Known rows, with every step that occurs:
rimo, siralun, bafu, koposa, lupom: [ 1.85 -2.40 -0.30  2.26 -1.16  1.85 -3.32  0.01  1.84 -2.44  2.40 -1.02
 -1.17 -0.35  1.40 -4.83 -0.33  0.23  2.59  0.13 -5.40]
rimo, siralun: [-0.44 -1.60  0.46  2.72 -0.93  1.51 -0.07  0.45 -0.11 -1.14  0.44  0.18
 -0.21 -0.06 -0.20 -1.50  0.96 -0.18  1.68  0.31 -2.91]
migod, bafu: [-0.34 -0.59  0.30 -0.59  0.13  0.01  0.20  0.16  0.94 -0.08  0.94 -0.81
 -0.51 -2.30  1.34 -2.66  1.12  1.88  2.71 -1.58 -1.80]
bafu, siralun: [ 0.67 -1.70  0.41  0.49 -1.86  0.50 -1.64  0.27 -0.37 -1.20  0.36 -0.24
 -1.11 -0.58  1.24 -0.52 -0.81  2.12  1.27 -0.37 -1.97]
bafu, koposa, lupom, mufis: [ 1.75 -2.01  0.49 -1.38 -1.02 -0.78 -5.18  1.90  1.62 -1.94  2.34 -3.66
 -1.02 -1.89  3.41 -1.24  0.56 -0.18  3.25 -1.02 -2.11]
maget, siralun, bafu, koposa, lupom, mufis, nebegot, migod, suzum: [-1.50 -1.27  0.93 -0.76  0.77  0.75 -2.63 -1.60  2.83 -0.46  4.96 -4.66
 -0.25  0.30  4.86 -4.54  2.29  1.50  0.91 -1.13 -4.06]
mufis, nebegot, migod, bafu, koposa, lupom: [-1.62 -0.89  2.27 -2.77  2.32 -1.63 -1.04 -1.42  2.95  0.10  2.84 -5.58
  0.00 -3.00  4.66 -4.39  3.94  0.98  1.63 -1.37 -0.93]
maget, siralun, bafu, koposa: [ 0.32 -1.78 -1.95  2.40 -1.27  1.94 -2.27 -1.55  1.51 -1.15  2.28  0.37
 -0.48 -0.32  1.27 -4.08 -1.12  2.66  2.12 -1.20 -4.55]
migod, nebegot, mufis, lupom: [-1.32  1.52  3.56 -1.24  3.53 -1.08 -2.77 -2.45 -0.51  1.80  2.15 -2.75
  0.45 -3.97  2.01 -2.99  2.08 -1.20  2.19 -4.07 -2.54]
nebegot, migod: [-1.65 -0.75  1.21 -0.30  1.06 -0.31 -0.13 -1.53 -0.47  0.89  1.14 -2.43
 -0.12 -0.88  2.06 -2.72  2.55  0.85  0.91 -0.51 -0.61]
koposa, lupom, mufis, nebegot, migod, bafu, siralun, maget: [-0.83 -1.25  2.82 -1.39 -0.73 -1.24 -1.78  2.60  1.63 -1.41  2.19 -5.08
 -0.90 -1.60  4.62  0.81  2.67  1.78  1.47  0.66 -3.37]
bafu, koposa: [ 1.08 -1.44 -0.25 -0.17 -0.07 -0.27 -2.82 -0.50  0.55 -1.06  1.50 -1.63
 -0.61 -1.67  1.74 -3.04  0.05  1.10  2.08 -1.40 -1.03]
nebegot, mufis, lupom, koposa: [-0.09  0.70  1.69  0.47  1.37 -1.78 -4.27 -0.56 -0.83  0.79  1.61 -2.81
 -0.21 -4.39  2.36 -2.00  0.92 -3.50  5.51 -3.55 -2.36]
maget, siralun, bafu, koposa, lupom, mufis: [ 0.84 -2.25 -1.31  1.38 -2.04  1.57 -4.28  0.53  2.36 -1.90  3.08 -1.40
 -0.74 -0.48  2.65 -2.49 -0.60  1.71  3.14 -0.88 -5.48]
koposa, lupom, mufis, nebegot: [-0.49 -1.24  2.35 -1.02 -0.38 -0.69 -3.53  2.51  1.07 -1.61  2.10 -4.85
  0.16 -1.66  3.10  1.71  2.63 -1.14  2.71 -0.16 -1.62]
lupom, koposa, bafu, siralun: [ 1.10 -2.78 -0.45  0.18 -3.50 -0.95 -5.06  0.62  1.34 -2.67 -0.37 -0.96
 -2.67 -2.14  3.15 -0.69 -0.91 -1.33  4.89 -0.61 -2.39]
koposa, bafu: [ 0.23 -2.36  0.39  0.02 -1.41 -0.06 -3.45  0.04  0.71 -1.79  0.71 -1.18
 -0.98 -1.75  1.51 -1.05  0.79 -0.11  3.44 -0.81 -1.59]
lupom, mufis: [-0.05 -0.59  1.17 -0.04 -0.47  0.42 -1.99  1.87 -0.32 -1.15  1.35 -2.62
 -0.11 -0.65  1.80  1.16  1.24  0.42  3.05 -0.29 -1.83]
siralun, bafu, koposa: [ 1.86 -1.04 -0.61  0.74  0.09  1.24 -3.28 -1.22  0.77 -1.62  2.60 -1.62
 -0.84 -0.86  1.82 -4.74 -0.82  2.05  2.65 -0.97 -3.46]
maget, siralun, bafu: [-0.71 -1.43 -1.53  3.06 -1.59  2.30 -1.08 -0.92  0.51 -0.61  1.62  1.05
 -0.14  0.17  0.35 -2.43 -0.51  2.26  1.86 -0.69 -4.55]
mufis, lupom, koposa, bafu: [ 0.72 -0.97  0.22  0.48 -1.22 -1.75 -5.32  0.81  0.23 -1.41  0.13 -2.29
 -1.73 -4.33  2.21 -0.89  0.03 -3.91  6.30 -1.80 -2.03]

Rows:
[-2.87 -0.17  2.61 -0.61  2.32 -0.66  0.22 -1.75  0.23  0.53  1.72 -4.54
  0.90 -1.22  2.72 -1.61  3.99  0.41  0.53 -0.32  0.04] | mufis, nebegot, migod
[ 0.79 -1.63  1.61 -1.68 -0.04 -1.08 -4.80  1.60  2.11 -2.06  2.83 -5.28
 -0.27 -2.14  3.96 -0.55  1.78 -0.41  2.93 -0.83 -1.59] | bafu, koposa, lupom, mufis, nebegot
[-0.88  0.61  2.95 -1.55  2.13 -2.07 -5.48 -2.19  0.87  0.49  1.60 -3.25
 -0.78 -5.03  3.58 -3.08  1.81 -3.60  4.87 -4.23 -3.02] | migod, nebegot, mufis, lupom, koposa, bafu
[-1.18  1.57  2.91 -1.07  2.74 -1.89 -3.96 -2.02 -0.08  1.45  1.57 -2.97
 -0.23 -4.59  2.93 -3.03  1.77 -3.16  3.65 -4.18 -2.60] | migod, nebegot, mufis, lupom, koposa
[ 0.80 -2.57 -1.86  1.87 -2.05  1.36 -3.75 -0.66  2.16 -1.39  2.50 -0.08
 -0.88 -0.77  1.79 -4.05 -0.97  1.78  2.25 -1.19 -4.93] | maget, siralun, bafu, koposa, lupom
[ 1.32 -1.46  0.26  0.39 -2.20 -1.46 -5.54  0.86  0.37 -1.96 -0.04 -1.86
 -2.39 -3.94  2.64 -0.52 -1.09 -2.71  5.93 -1.48 -2.65] | mufis, lupom, koposa, bafu, siralun
[-1.23 -1.65  0.48  0.37  0.12  0.93 -2.99 -1.00  3.00 -1.13  3.88 -4.19
  0.07 -0.52  4.27 -3.04  1.94  1.63  2.18 -0.51 -4.59] | maget, siralun, bafu, koposa, lupom, mufis, nebegot, migod
[ 1.67 -2.39 -0.19 -0.82 -1.04 -0.94 -4.63  0.58  1.39 -1.37  1.79 -2.20
 -1.12 -2.27  2.44 -3.06  0.19 -0.06  2.23 -1.41 -1.51] | bafu, koposa, lupom
[ 0.36 -0.93  1.82 -1.34  1.39  0.14 -4.13 -0.57  2.31 -1.62  4.20 -6.28
 -0.39 -1.17  4.86 -3.66  2.18  0.87  2.73 -0.28 -3.54] | siralun, bafu, koposa, lupom, mufis, nebegot, migod
[-1.29 -0.05  2.51 -0.36  0.81  0.02 -1.54  1.53  0.30 -1.32  1.91 -4.64
  0.86 -0.96  2.55  2.01  2.70  0.10  2.65 -0.10 -1.17] | lupom, mufis, nebegot
[ 1.64 -1.49 -0.02  1.73 -3.12 -1.81 -5.53  2.20 -0.46 -2.46 -0.36 -1.38
 -2.70 -3.60  2.21  0.64 -1.54 -2.20  5.02 -0.53 -3.60] | mufis, lupom, koposa, bafu, siralun, maget
[ 0.43  0.14  0.14  1.05 -0.47 -1.54 -3.62  0.97 -0.83 -0.31  0.10 -2.04
 -1.13 -3.86  1.52 -0.87 -0.05 -3.37  4.96 -1.75 -1.61] | mufis, lupom, koposa
[-0.08 -1.85 -0.17  1.06 -1.01  1.22 -3.88  0.23  2.86 -2.07  3.50 -3.03
  0.00 -0.69  3.24 -1.78  0.57  1.40  2.82 -0.69 -4.93] | maget, siralun, bafu, koposa, lupom, mufis, nebegot
[-0.34 -1.38  2.27 -2.38  1.10 -1.39 -3.94  0.36  2.29 -1.12  3.15 -6.49
 -0.14 -1.95  5.01 -1.86  3.11 -0.19  2.31 -0.65 -1.29] | bafu, koposa, lupom, mufis, nebegot, migod
[ 0.41 -1.08  1.56 -2.72  0.66 -1.12 -2.86  1.39  3.42 -1.52  2.94 -5.01
 -0.43 -3.20  4.41 -2.14  2.20  0.97  3.75 -1.60 -2.21] | migod, bafu, koposa, lupom, mufis, nebegot
[-1.13 -1.22  3.10 -2.70  0.24 -0.90 -1.74  1.29  2.55 -0.90  2.49 -5.58
 -0.56 -1.92  5.05 -0.35  3.14  1.23  2.38 -0.28 -2.52] | koposa, lupom, mufis, nebegot, migod, bafu, siralun
[-1.74  0.14  2.83 -2.67  2.82 -0.76 -0.53 -0.40  2.46 -0.43  3.14 -6.54
  0.50 -1.99  4.97 -2.02  3.98  1.68  2.85 -0.90 -1.36] | lupom, mufis, nebegot, migod, bafu, koposa
[ 0.76 -0.79  1.73 -0.15 -0.24 -1.71 -6.06 -0.65  0.29 -0.75  1.45 -2.65
 -1.43 -4.41  3.44 -1.66 -0.13 -2.77  6.31 -3.25 -3.43] | nebegot, mufis, lupom, koposa, bafu, siralun
